Each row was made from one path, in order. Every step used is in the known rows, and no mark comes twice. Write each row's path.
Known rows
zavo-tedub-lamuda-tasev-gapo-zemame: -0.800 -0.168 -0.026 -1.746 -0.955 0.745 0.519 0.204 1.254 2.589 -0.537
 4.434 1.895 -0.642 -4.680 -1.757 0.605 -0.820 -0.213 0.555 4.110 -1.368
 -1.944 2.863 -3.628 0.358 2.554 -2.619 2.154 -0.442
tasev-gapo-tedub-lamuda-zemame-fodorif: 0.481 0.123 -0.936 -2.231 0.192 1.158 2.740 1.207 -0.166 -2.067 -1.338
 1.066 1.614 -0.640 -0.754 4.515 -0.503 -0.289 3.324 -0.635 2.277 -0.928
 0.663 -1.341 -1.500 1.161 4.225 -1.850 0.372 4.068
tasev-gapo-tedub: -0.219 1.768 -2.304 -2.729 1.319 0.931 1.522 -0.339 -1.424 -1.436 -1.108
 -1.005 2.781 0.348 -0.119 1.671 0.992 1.832 1.144 0.449 2.939 -2.388
 -3.187 0.829 0.214 -1.077 0.649 -0.947 0.107 0.844
zemame-lamuda: 1.085 1.786 -0.998 -3.434 1.171 -1.962 3.974 -3.187 -0.985 0.357 0.516
 0.831 0.198 -4.288 0.403 0.270 -2.704 1.125 0.120 -0.110 0.538 -1.225
 1.054 0.540 0.014 -0.193 0.057 2.976 1.237 -1.242
gapo-tedub-lamuda-zemame-fodorif: 0.561 0.190 -0.439 -2.070 1.380 1.222 4.950 -0.798 -0.204 -0.772 1.472
 0.490 0.357 -1.727 -0.334 4.231 -1.702 -1.483 1.628 -0.130 0.626 -1.197
 3.123 -1.417 -0.474 1.048 6.345 -0.460 -0.295 3.184
tasev-gapo-tedub-lamuda: 0.850 0.749 -2.172 -3.163 -0.808 0.151 1.300 0.629 0.557 -0.882 -0.583
 1.673 2.586 -0.709 -0.754 0.369 0.389 1.728 1.191 0.056 4.035 -0.732
 -2.974 0.543 -2.632 -0.388 1.402 -0.368 1.790 -0.569
tasev-gapo-tedub-lamuda-zemame-mifal: 2.846 0.224 -0.304 -0.168 -0.474 2.242 1.697 0.861 0.344 -1.978 -0.420
 1.150 3.052 2.549 -0.691 1.829 2.277 -0.470 4.109 -1.728 0.543 -0.441
 -1.216 0.224 -2.589 1.146 3.610 0.163 1.199 -1.828
tasev-gapo-zemame: -1.182 2.040 -0.219 -2.265 0.830 0.735 0.743 0.532 -0.462 1.147 -3.584
 0.119 2.270 2.063 -2.072 -0.543 0.015 -0.942 1.478 2.419 1.551 -2.028
 -3.169 2.081 -0.050 0.921 -0.139 -1.135 1.430 0.058
gapo-zemame: -1.162 2.375 0.396 -2.092 2.207 1.321 2.506 -1.527 -0.770 1.728 -1.023
 -0.148 0.791 0.719 -1.081 -1.050 -0.948 -1.524 -0.056 2.703 0.454
 -2.442 -1.119 2.486 0.184 0.571 1.694 0.497 0.988 0.098
lamuda-tedub: 0.003 -0.275 -0.295 -2.034 2.084 -0.132 3.342 -3.808 -3.494 0.450 -1.060
 0.061 0.362 -2.935 -1.982 1.838 0.584 1.651 -0.101 0.913 -0.588 -3.505
 -1.127 1.304 -0.758 0.572 1.618 -1.470 0.072 0.101
gapo-tedub: -0.228 1.363 -1.874 -2.639 1.955 1.236 3.331 -2.331 -2.193 -0.806 1.462
 -1.792 1.188 -1.310 0.673 1.797 0.172 1.195 -0.316 0.821 1.505 -2.308
 -1.124 0.854 0.707 -1.385 2.941 1.079 -0.415 0.530
zavo-tedub-lamuda-zemame-gapo: 2.561 1.299 -1.001 -0.353 -0.573 -1.279 4.726 0.666 1.083 1.532 1.910
 2.983 1.482 -1.251 -4.882 0.426 1.309 0.023 -2.057 -0.954 0.675 1.176
 0.897 4.658 -5.338 2.961 2.688 -0.161 0.499 2.069
tedub-gapo-zemame-mifal: 2.937 2.582 1.147 0.317 1.949 2.167 0.239 -1.184 0.765 0.834 -1.167
 -0.374 0.724 -1.656 -1.111 -0.036 1.371 -1.849 -0.559 -0.682 -2.271
 -0.510 -0.536 1.370 0.219 0.171 0.825 1.668 2.022 -3.406
tasev-gapo-zemame-lamuda: -0.101 2.306 -0.242 -2.383 -1.185 -1.020 1.985 -0.413 0.290 -0.585
 -2.497 2.756 1.436 -0.658 -0.316 -0.685 -1.013 -1.103 2.198 1.506 3.168
 -0.826 0.423 -0.402 -0.328 0.904 -0.993 0.855 1.362 -2.126
tedub-lamuda-tasev-gapo: -0.417 -0.020 -2.117 -4.537 1.246 -0.124 -0.384 -0.688 1.852 2.931
 -2.566 2.676 2.103 -2.092 -3.364 -0.527 -2.457 2.070 0.800 -1.108 1.695
 -1.239 -4.436 2.041 -2.583 -0.095 0.426 -1.131 4.520 -0.906
tedub-gapo-tasev: 2.427 1.502 -2.268 -4.551 5.363 -1.699 -0.536 -0.709 0.113 3.209 0.667
 -0.856 2.628 -3.371 -0.461 1.896 -2.536 0.430 -1.763 -1.584 -2.583
 -0.058 -2.583 1.369 0.322 -0.390 -0.375 1.554 2.988 -1.330
zemame-fodorif: -0.981 1.854 -0.742 -3.023 2.895 0.345 2.467 -2.541 -0.960 1.412 -1.778
 -2.781 0.195 -4.040 -0.782 3.196 -3.337 0.574 -0.640 0.103 -1.251
 -3.692 0.336 0.694 2.362 -0.626 2.443 1.310 1.715 4.394
gapo-tedub-lamuda: 0.809 0.286 -1.682 -3.290 0.537 0.296 3.221 -1.536 0.338 0.070 2.031
 0.497 1.058 -1.897 0.137 0.328 -0.646 0.856 -0.190 0.712 2.819 -1.161
 -0.905 0.994 -2.701 -0.433 3.653 1.113 1.167 -0.860
mifal-zemame-fodorif: 0.243 1.283 0.083 -1.814 0.860 1.645 1.393 0.038 -1.895 1.063 -2.823
 -2.583 -0.448 -0.058 0.115 3.555 -3.488 -1.106 1.336 0.639 -2.443
 -3.519 0.484 0.145 3.088 -0.421 1.428 -0.171 1.089 4.188

Which path is each row?
-2.392 1.265 -1.430 -2.709 1.603 1.487 0.024 -1.079 -0.034 2.709 -3.460
 1.576 2.722 0.889 -2.331 -0.669 -0.912 -0.757 1.187 1.369 1.406 -2.390
 -3.285 1.190 0.618 -0.397 0.769 -2.301 2.465 -0.317
lamuda-tasev-gapo-zemame
0.154 0.944 -2.605 -4.322 0.679 -1.497 1.080 -2.883 -0.402 1.347 -2.216
 1.960 1.811 -3.708 -1.083 0.656 -2.509 2.011 1.324 -1.451 1.902 -1.284
 -1.301 -0.442 0.430 -1.374 -1.057 0.143 3.069 -1.222
zemame-lamuda-tasev-gapo
-0.602 -0.592 -2.706 -3.637 0.902 0.964 2.196 -2.693 0.157 1.817 2.309
 1.721 0.732 -3.028 -0.855 0.405 -1.770 0.943 -0.843 -0.531 2.518 -1.199
 -1.135 -0.116 -1.512 -1.934 4.275 -0.254 2.247 -1.349
gapo-tedub-lamuda-tasev
0.157 2.226 0.493 0.025 -0.746 1.947 -0.299 -0.178 0.428 0.559 -3.845
 -1.014 2.547 2.876 -1.375 -0.786 1.265 -1.415 2.358 0.610 -0.359 -2.577
 -2.655 1.639 0.996 0.048 0.526 1.172 2.183 -1.360
tasev-gapo-zemame-mifal
2.426 -0.384 -1.684 -2.974 4.273 -1.893 0.197 -2.355 -2.106 2.025 0.702
 0.052 2.116 -4.785 -1.159 3.542 0.155 1.034 -1.261 -1.244 -2.648 -0.957
 -1.466 -0.122 -0.501 0.329 0.055 -1.580 1.839 -2.148
lamuda-tedub-gapo-tasev
0.975 0.149 -0.646 -2.582 0.996 1.033 2.837 1.304 0.007 -2.063 -0.693
 2.298 2.597 1.289 -1.103 2.055 1.219 0.292 3.481 -0.076 2.377 0.147
 -1.933 0.455 -3.991 2.099 2.792 -1.828 0.474 -0.171
tasev-gapo-tedub-lamuda-zemame
1.637 0.431 1.079 -0.902 2.063 0.932 1.538 -1.434 -1.417 0.364 -1.502
 2.508 -0.051 -3.522 -2.778 1.523 2.195 -0.946 -0.634 0.983 -0.222
 -0.920 0.120 0.314 -1.349 1.885 0.952 -3.363 -0.018 -2.764
lamuda-tedub-gapo-zemame
-0.229 -0.511 -1.676 -4.601 2.180 0.282 1.709 -3.056 1.305 4.003 -0.079
 2.471 0.955 -3.438 -2.857 -0.869 -3.880 1.205 -0.532 -0.394 0.403
 -1.384 -2.244 1.461 -2.234 -0.711 2.515 0.300 4.115 -1.063
tedub-lamuda-tasev
3.618 0.176 -0.348 -2.287 1.241 -1.941 3.070 -3.489 -1.756 -0.853 0.183
 3.375 -0.864 -8.431 -1.061 3.286 0.876 2.122 -0.497 -1.650 0.045 0.033
 2.224 -1.578 -1.383 1.102 -1.208 -0.891 0.339 -4.009
zemame-lamuda-tedub-gapo
1.298 0.554 -4.349 -0.997 -4.054 0.045 0.569 0.701 0.910 2.795 0.704
 2.287 1.182 1.200 -1.245 -0.413 -1.126 -0.083 -1.102 0.403 1.947 0.500
 -0.881 -0.511 -1.210 -1.681 1.733 -1.719 2.295 -1.712
mifal-zemame-gapo-tedub-lamuda-tasev
2.080 0.852 -2.427 -1.726 0.426 -3.093 3.284 1.221 0.787 3.394 3.542
 1.708 3.634 0.154 -3.553 0.785 -0.498 -1.705 -2.223 -1.185 -0.335 1.334
 0.180 3.833 -4.494 2.035 2.938 0.638 1.512 1.279
zavo-tedub-lamuda-zemame-gapo-tasev
4.406 -0.509 -1.184 -1.672 0.312 -2.520 0.056 -0.978 -2.791 0.451 1.059
 2.036 0.382 -3.143 1.009 3.863 -1.386 -0.879 1.060 -0.632 -2.399 0.344
 2.258 -2.850 0.179 0.830 -1.802 -1.600 0.925 -5.051
mifal-zemame-lamuda-tedub-gapo-tasev
0.732 2.476 -3.289 -1.932 3.066 -2.914 2.631 -0.358 -0.416 3.806 0.707
 -1.726 3.794 1.900 -1.451 1.760 -1.876 -1.245 -0.313 -0.632 -3.056
 0.151 -1.130 2.020 -0.351 1.300 1.315 1.013 1.703 1.497
lamuda-zemame-gapo-tasev
1.940 1.576 1.045 -0.381 3.199 2.810 3.514 -1.903 -1.399 -0.093 -0.576
 -1.686 1.040 1.499 -0.822 1.977 -0.050 -0.984 2.491 -1.073 -4.159
 -1.968 -0.624 2.345 0.080 1.200 2.883 1.766 0.919 -0.182
lamuda-zemame-mifal
-2.242 0.300 -0.981 -2.913 -0.474 0.396 -0.468 -0.077 2.273 3.564 -3.701
 2.631 1.775 -1.632 -3.014 0.659 -3.276 -1.534 0.765 0.302 2.630 -2.045
 -0.609 -0.512 0.088 -0.186 2.817 -2.103 3.954 1.711
tedub-lamuda-tasev-gapo-zemame-fodorif
3.395 -0.544 -1.795 -3.152 2.280 -3.909 1.432 -3.232 -1.621 1.348 2.021
 2.016 1.209 -7.297 0.442 3.405 -0.906 0.720 -0.600 -1.777 -1.072 0.152
 1.903 -2.075 -0.540 0.562 -0.879 -0.052 1.588 -4.360
zemame-lamuda-tedub-gapo-tasev
1.626 1.207 -3.053 -2.924 1.187 -3.288 2.277 0.673 2.061 4.364 1.337
 1.225 3.862 1.337 -2.331 0.632 -2.826 -1.237 -0.335 -0.621 -1.907 1.583
 -0.969 1.801 -2.993 2.240 1.780 1.440 3.169 0.327
tedub-lamuda-zemame-gapo-tasev
2.662 0.197 0.172 -0.035 0.750 2.489 3.832 -1.034 0.193 -1.493 2.254
 0.336 1.453 1.421 0.072 1.562 1.433 -1.135 2.681 -1.287 -0.725 -0.707
 0.751 -0.159 -2.250 0.777 5.630 1.852 0.642 -1.862
gapo-tedub-lamuda-zemame-mifal
1.574 3.176 -2.407 -0.540 -1.827 -0.618 0.909 0.963 -0.836 2.506 -2.349
 -1.076 1.251 1.980 -1.579 0.029 -1.314 0.212 -0.973 1.199 -1.414 -0.945
 -1.712 2.267 0.454 0.516 -1.647 -0.141 1.496 0.904
mifal-zemame-gapo
0.954 2.835 -1.541 -1.453 1.986 -0.311 4.048 -0.319 -0.438 1.795 -1.144
 -0.232 2.119 0.793 -2.611 1.270 -0.506 -0.027 -0.644 -0.407 -1.854
 -0.088 -1.082 2.450 -1.440 1.972 0.732 -0.262 0.405 2.334
lamuda-zemame-gapo
0.243 2.640 -3.991 -1.254 -0.960 -0.998 2.974 -1.567 -0.450 0.752 1.048
 -1.641 2.318 -0.941 -0.117 0.718 1.055 1.271 -2.631 0.483 2.096 -0.910
 -1.381 1.114 0.087 -1.482 0.935 0.990 0.173 1.123
zemame-gapo-tedub
1.771 2.576 0.623 -2.393 3.314 1.417 1.176 -0.681 0.564 1.461 -1.392
 1.196 0.897 -2.235 -2.064 -0.100 0.026 -1.278 -1.252 1.362 -0.324
 -0.058 -1.046 1.540 -0.899 1.182 0.133 -0.219 1.389 -2.123
tedub-gapo-zemame
1.891 1.678 -3.338 -0.211 -4.593 -0.501 1.345 1.520 0.905 0.844 0.902
 1.183 1.324 1.915 -0.254 -0.481 -0.005 -0.331 -0.908 1.291 2.045 0.769
 -0.419 0.611 -1.990 -0.221 0.810 -0.360 1.239 -0.979
mifal-zemame-gapo-tedub-lamuda
